What can hang from each mark
V: G
B: D E
H: D
G: L X
L: B E G P
M: H U
E: Y
P: M
N: X
D: B
X: L
U: V

Every row comes from one small tree of marks. Brackets hold a mark, then the marks that hang from it, in alphabetical order. Every link used is in the known rows. Which tree was each row made from?
Known rows
(M (H D) (U (V (G (L B) X)))): [-1.06  2.55  2.41  0.38 -1.46 -3.35  1.30  7.46 -4.40 -2.36  0.57 -2.16
  2.18  0.32  3.36 -3.25 -1.07 -2.12 -5.59  0.40 -3.25  4.00]
(V (G (X L))): [-3.18  0.08 -2.82  1.11 -2.19 -1.42 -0.34  0.80  1.74 -0.37 -0.91  0.08
  2.85 -1.12  1.57  1.19  2.76 -3.01 -0.27  3.57 -1.72  1.15]
(D (B E)): [-1.69 -0.93  0.71 -1.92  0.30  0.58 -0.07  2.43 -0.02 -0.17  0.89 -0.58
  3.06  1.89 -0.68  2.33 -4.32 -2.43 -1.90  3.16  0.81  1.51]
(X (L (E Y))): [-1.27 -1.37 -1.08 -0.95  0.24  1.17 -1.53 -0.97 -0.96  0.81 -1.26 -0.55
  2.38  0.40  1.65  5.09 -1.99 -3.76 -0.35  2.98 -0.61  0.92]
(X (L (B D) G (P (M H)))): [-4.17 -0.36 -0.48 -1.76  0.59 -4.03 -1.15  2.90 -4.63 -0.98  0.38 -2.10
 -1.18 -1.58  0.51  0.05  1.48 -1.80 -1.26 -4.82  0.10  3.00]
(N (X (L (E Y)))): [-1.54 -2.38 -2.42 -1.13 -1.20 -0.33 -1.69 -2.45  1.42  0.51 -2.26  0.26
  2.52  0.58  2.55  5.81 -1.59 -3.25 -0.50  2.34  1.22  0.21]
(U (V (G (X L)))): [-2.54  1.95 -1.42  1.95 -1.25 -2.09  1.11  0.63 -0.83 -0.70 -1.55 -0.62
  1.95 -0.40  1.92  0.51  2.87 -2.18 -2.28  5.14 -2.03  2.17]
(G (L B (E Y)) X): [-2.53 -1.57 -1.10  0.33 -0.30  2.01 -0.26  0.49  0.90  2.28  0.24  1.06
  0.72  0.23  0.30  2.35 -2.72 -0.22 -0.31  1.57 -0.21 -0.53]
(G (X (L P))): [-4.53  1.79 -3.92 -1.05 -1.32 -0.79 -0.30 -1.29  0.56  1.10 -1.06 -1.53
  0.72 -0.07  1.52  1.10  1.75 -4.09 -1.60  2.44 -0.50  2.51]
(N (X (L (E Y) G P))): [-2.25 -2.97 -3.29  0.80  0.23 -0.34 -1.82 -3.21  3.21  0.66 -4.02  0.36
  0.73 -0.51  1.98  5.08  0.59 -2.20  0.29  0.22  1.32  0.18]
(L (E Y) G): [-0.14 -2.42 -0.49  2.18  1.46  1.60 -2.05 -1.56  2.96  0.96 -3.43 -0.37
  1.85  0.34  0.06  5.20 -0.74 -0.87  0.75  4.04 -0.48  0.24]
(P (M H)): [-1.57  1.81  0.70 -3.34 -1.60 -3.42 -0.79  4.06 -2.47 -1.70 -0.29 -3.63
  2.34  1.59  3.16  2.45  1.15 -3.26 -2.70  1.86 -0.96  5.20]
(V (G X)): [-2.96  0.99 -2.43  1.75 -1.80 -1.35 -0.57  0.38  3.18 -0.69 -1.05 -0.25
  2.89 -0.10  0.78  1.41  2.70 -1.48 -0.71  5.23 -1.33  1.49]
(L (B D) (E Y) (P (M H U))): [-3.20 -0.17  3.06 -1.49  2.22 -1.49 -2.94  1.52 -5.37 -2.34  1.39 -3.47
 -1.11  2.68 -0.09  2.75 -3.58 -0.35 -3.34 -2.82  0.61  3.47]
(G (L B (P (M U)))): [-3.90  2.65 -0.68 -2.75 -0.03 -0.64  0.36  3.66 -4.88 -1.83  1.02 -3.35
 -0.25  0.64  2.22 -1.36  0.72 -2.23 -1.96 -1.87 -0.56  5.03]
(L (B D E) (G X) P): [-4.31 -0.96 -1.90  2.36  1.55 -0.76 -0.47 -1.28  1.07  1.83  0.83  0.38
 -1.31  0.77 -3.82 -0.56 -0.93  1.15 -0.38 -0.64  1.22 -0.33]
(V (G (L B E) X)): [-3.41 -1.39 -1.51  1.90 -0.34 -0.32  0.06  2.23  1.95  0.47  0.64  2.25
  2.64 -0.85 -0.40  0.56  0.69  0.60 -0.13  1.73 -0.73 -0.76]
(M H (U (V (G (X L))))): [-1.24  2.12  0.65  1.12 -2.25 -2.63  0.74  3.57 -3.67 -3.02 -0.44 -3.01
  2.57 -0.61  4.87 -1.69  0.69 -4.14 -4.87  2.59 -3.71  4.72]
(U (V (G (L (B D) (E Y)) X))): [-2.04  0.22  1.06  3.12  0.53 -0.45  0.08  1.20 -2.01 -0.04 -0.78  1.02
 -0.47  0.01 -0.37  1.19 -1.06  1.75 -1.73  2.93  0.19  0.04]
(G (L (B D) E (P (M U))) X): [-4.17  1.05  0.39 -0.84  0.64 -0.71 -1.46  2.42 -2.96 -0.27  0.98 -1.64
 -1.72  1.90 -1.80 -0.45 -1.17 -0.91 -2.24 -1.71  1.87  1.96]
(P (M H (U (V (G L X))))): [-0.62  2.92  2.32 -0.05 -2.42 -3.10  0.83  6.97 -4.20 -3.55 -1.19 -3.71
  1.07  1.01  4.82 -1.39  1.85 -3.21 -4.01  1.65 -2.57  5.95]
(M (H D) (U (V (G X)))): [-0.35  3.31  2.38  0.79 -1.47 -3.82  0.27  5.54 -2.61 -2.82 -1.11 -3.17
  2.93  1.61  3.04 -1.36 -0.20 -3.29 -6.13  3.52 -3.19  4.78]

Which tree is each row?
[-3.33 -2.30 -1.81 -0.17 -0.21  0.89 -0.87 -1.48  0.59  2.01  0.30  0.59
  1.68  0.26 -0.21  3.45 -2.17 -2.12 -0.33  1.63 -1.08 -0.99]  (G (X (L B (E Y))))
[-4.21  1.14 -0.52  2.30  1.04 -2.41  1.24  0.25 -3.04 -0.08  1.11  0.43
 -0.17  0.55 -1.33 -0.66  0.38  0.46 -2.25  1.20 -0.24  0.92]  (U (V (G (X (L (B D E) P)))))
[-3.97 -0.27 -0.64  2.71  1.62 -0.88  0.62 -1.30 -0.76 -0.07 -0.91  0.51
  0.55  0.03  0.26  2.24  0.82  0.51 -1.79  1.95 -1.72  0.51]  (U (V (G (X (L B (E Y) P)))))
[-4.81 -0.28 -2.03 -1.77 -0.12 -1.24  0.65  0.85 -1.38  1.29  1.61 -0.56
  0.51  1.61 -0.69  1.06  0.13 -2.57 -0.51 -0.98 -0.48  1.36]  (G (X (L (B E) (P M))))
[-3.43 -2.76  0.30 -0.05  2.75 -0.90 -2.33  0.01 -2.70  0.30 -1.06 -0.62
 -1.69 -0.11 -1.82  3.72 -0.35 -0.54  0.67 -3.45  1.21  0.45]  (X (L (B D) (E Y) G (P M)))
[-2.45 -0.70  1.28 -3.54  0.42 -3.76 -1.05  6.58 -1.84 -1.06 -2.03 -2.45
  0.58 -0.45  1.33  1.79  0.68 -3.93 -2.26 -3.48  0.11  3.88]  (X (L G (P (M (H (D B))))))
[-3.60 -3.51 -2.55  0.79  1.03 -1.19 -2.19 -3.24  0.76  0.62 -1.84  0.90
 -0.64 -0.95 -0.38  3.94 -1.23 -0.29 -0.01 -2.31  2.51 -1.15]  (N (X (L (B D) (E Y) G P)))
[-2.99  1.81 -0.49  1.53  1.38 -1.14  2.66  2.16 -3.26 -0.73  0.80  0.30
  1.06  0.25  1.15 -1.15  0.79  1.21 -1.94  1.34 -1.30  2.52]  (U (V (G (L (B E) P))))
[-2.94  2.22  0.44  1.82  1.45 -1.65  1.77  2.30 -4.98 -0.95  1.08  0.33
 -0.36  0.29 -0.06 -1.34 -0.09  1.71 -2.28  0.90  0.24  2.38]  (U (V (G (L (B D E) P))))
[-4.03 -2.41 -1.07  3.23  2.63  0.41 -2.47 -3.11  2.36  1.86 -1.46  0.40
 -1.97  0.25 -3.62  3.03 -1.52  2.21 -0.23 -0.16  1.54 -1.35]  (L (B D) (E Y) (G X) P)
[-2.98  2.06 -1.01  1.92 -0.95 -1.61  2.06  2.16 -1.62 -0.58 -0.31  0.14
  1.13 -0.83  1.57 -1.35  2.00  0.47 -2.16  3.31 -1.71  1.84]  (U (V (G (L B) X)))
[-2.69 -0.39 -2.01  1.48  2.57 -0.24 -1.61 -1.82  2.99  0.79 -2.81 -0.84
  1.28  0.42 -0.97  3.09  1.94 -0.61 -0.77  2.50  0.38  1.48]  (L E G P)
[ 0.32  0.34  4.84 -4.13 -0.53 -2.72 -0.87  8.99 -4.00 -2.84  0.95 -3.78
  3.04  3.88  1.22  1.30 -4.28 -4.64 -4.34 -0.35 -0.55  4.93]  (P (M (H (D (B E))) U))
[-4.59 -1.51 -1.33 -1.11  0.80 -0.32 -1.01 -0.62 -0.16  1.22 -0.03 -0.74
 -0.03  1.30 -0.60  3.88 -0.25 -1.83 -0.36 -0.57 -0.19  0.58]  (G (X (L B (E Y) (P M))))
[-4.23 -1.18  0.32  0.49  3.60 -2.39 -2.51  0.03 -1.16 -0.20 -0.41 -1.08
 -1.07  1.23 -4.25  2.40  1.14  1.56 -0.61 -2.09  2.07  0.75]  (L (B D) E G (P M))
[-2.10 -2.06 -1.91  0.93  1.86  1.11 -1.61 -1.97  1.06  1.17 -3.27 -0.60
  0.51 -0.80  1.00  4.53  0.44 -2.47  0.54  0.66 -0.40  1.01]  (X (L (E Y) G P))
[-2.21 -2.27 -1.41  1.21  1.13  0.19  0.63  0.49  0.52  1.19  1.12  0.52
  2.49  0.23 -1.40  0.46 -1.10 -0.04  0.64  0.91 -1.42  0.09]  (L (B E) G)
[-1.61 -0.18 -0.11  2.93  0.04 -0.54  0.07 -0.41  0.10 -0.06 -2.56  0.34
  1.55  0.38  1.27  3.46  0.79 -1.34 -1.40  5.04 -1.71  0.79]  (U (V (G (X (L (E Y))))))
[-3.56 -0.01 -0.97 -2.01 -0.47 -2.47 -1.19  1.54 -0.09  0.63 -0.76 -1.47
  1.03  1.24  1.20  2.87  1.09 -3.54 -2.30  0.04 -0.22  2.55]  (G (X (L E (P (M H)))))
[-4.53 -0.29 -1.28 -3.03  1.28 -1.40  0.68  1.56 -4.07  0.16  2.17 -1.28
  1.05  1.48 -0.15  1.33 -0.16 -2.56 -0.37 -2.42 -0.47  2.44]  (X (L (B E) (P M)))
[-3.50 -0.34  1.01 -1.05  2.74  0.64 -1.71 -0.18 -2.81 -1.61  0.55 -3.11
  0.23  3.03 -0.31  3.65 -1.71 -0.93 -1.59 -0.73 -0.48  2.83]  (L B (E Y) (P (M U)))
[-0.74 -0.09  1.94 -2.96  0.65 -0.90 -0.40  5.03 -0.28  0.28  0.33 -0.54
  3.41  2.95 -1.72  2.55 -4.78 -2.87 -2.68  2.73  1.09  1.59]  (H (D (B E)))
[-1.59 -1.36  0.21  0.85  2.67  0.19 -2.13 -0.48  2.09  0.04 -4.09 -1.83
 -0.29  1.72 -0.39  5.78  1.70 -0.41  0.63  1.17  0.50  2.26]  (L (E Y) G (P M))
[-3.22  0.42 -0.95  1.08 -0.03 -1.26 -0.57  2.73  2.21 -0.26 -1.75  0.28
  0.98  0.82  0.15  1.84  3.38 -0.42 -0.21  1.61  0.39  1.76]  (V (G (L E (P M)) X))
[-4.31  2.90 -1.63  1.90 -0.08 -1.75  2.07  1.44 -1.39 -0.57 -0.43 -0.20
  0.27 -0.84  1.42 -1.60  2.83  0.85 -2.48  2.21 -1.27  2.57]  (U (V (G (L B P) X)))
[-4.33  3.22 -0.79  2.15  0.05 -2.37  1.18  1.29 -2.90 -0.79 -0.21 -0.24
 -1.26 -0.64  0.23 -1.95  1.89  1.35 -2.89  1.72  0.22  2.18]  (U (V (G (L (B D) P) X)))
[-3.73  0.14 -0.62 -0.36  2.05  0.41 -0.66 -1.67 -3.05  0.54  2.18 -0.70
 -1.09  1.85 -1.67  2.00 -4.04  0.58 -1.07 -0.14  1.28  1.37]  (L (B D (E Y)) P)
[-3.28 -0.50 -1.22 -0.90  0.11 -0.08 -1.37 -0.63  0.86  1.06 -2.06 -1.22
 -0.11  1.83  0.54  4.75  0.55 -3.28 -0.42  1.50  0.26  1.72]  (G (X (L (E Y) (P M))))
[-0.16 -0.88  2.52 -2.48  0.76  0.29 -0.74  4.42 -0.12  0.32 -0.37 -0.57
  2.49  2.97 -1.02  4.03 -5.96 -2.64 -2.04  2.68  0.97  1.31]  (H (D (B (E Y))))
[-3.80 -0.24  0.22 -0.56  0.88 -0.06 -1.52  1.34 -1.61  1.24 -0.18 -0.30
 -2.69  1.55 -1.52  2.48 -1.69  0.69 -0.65 -1.41  2.24  0.92]  (G (L (B D) (E Y) (P M)) X)
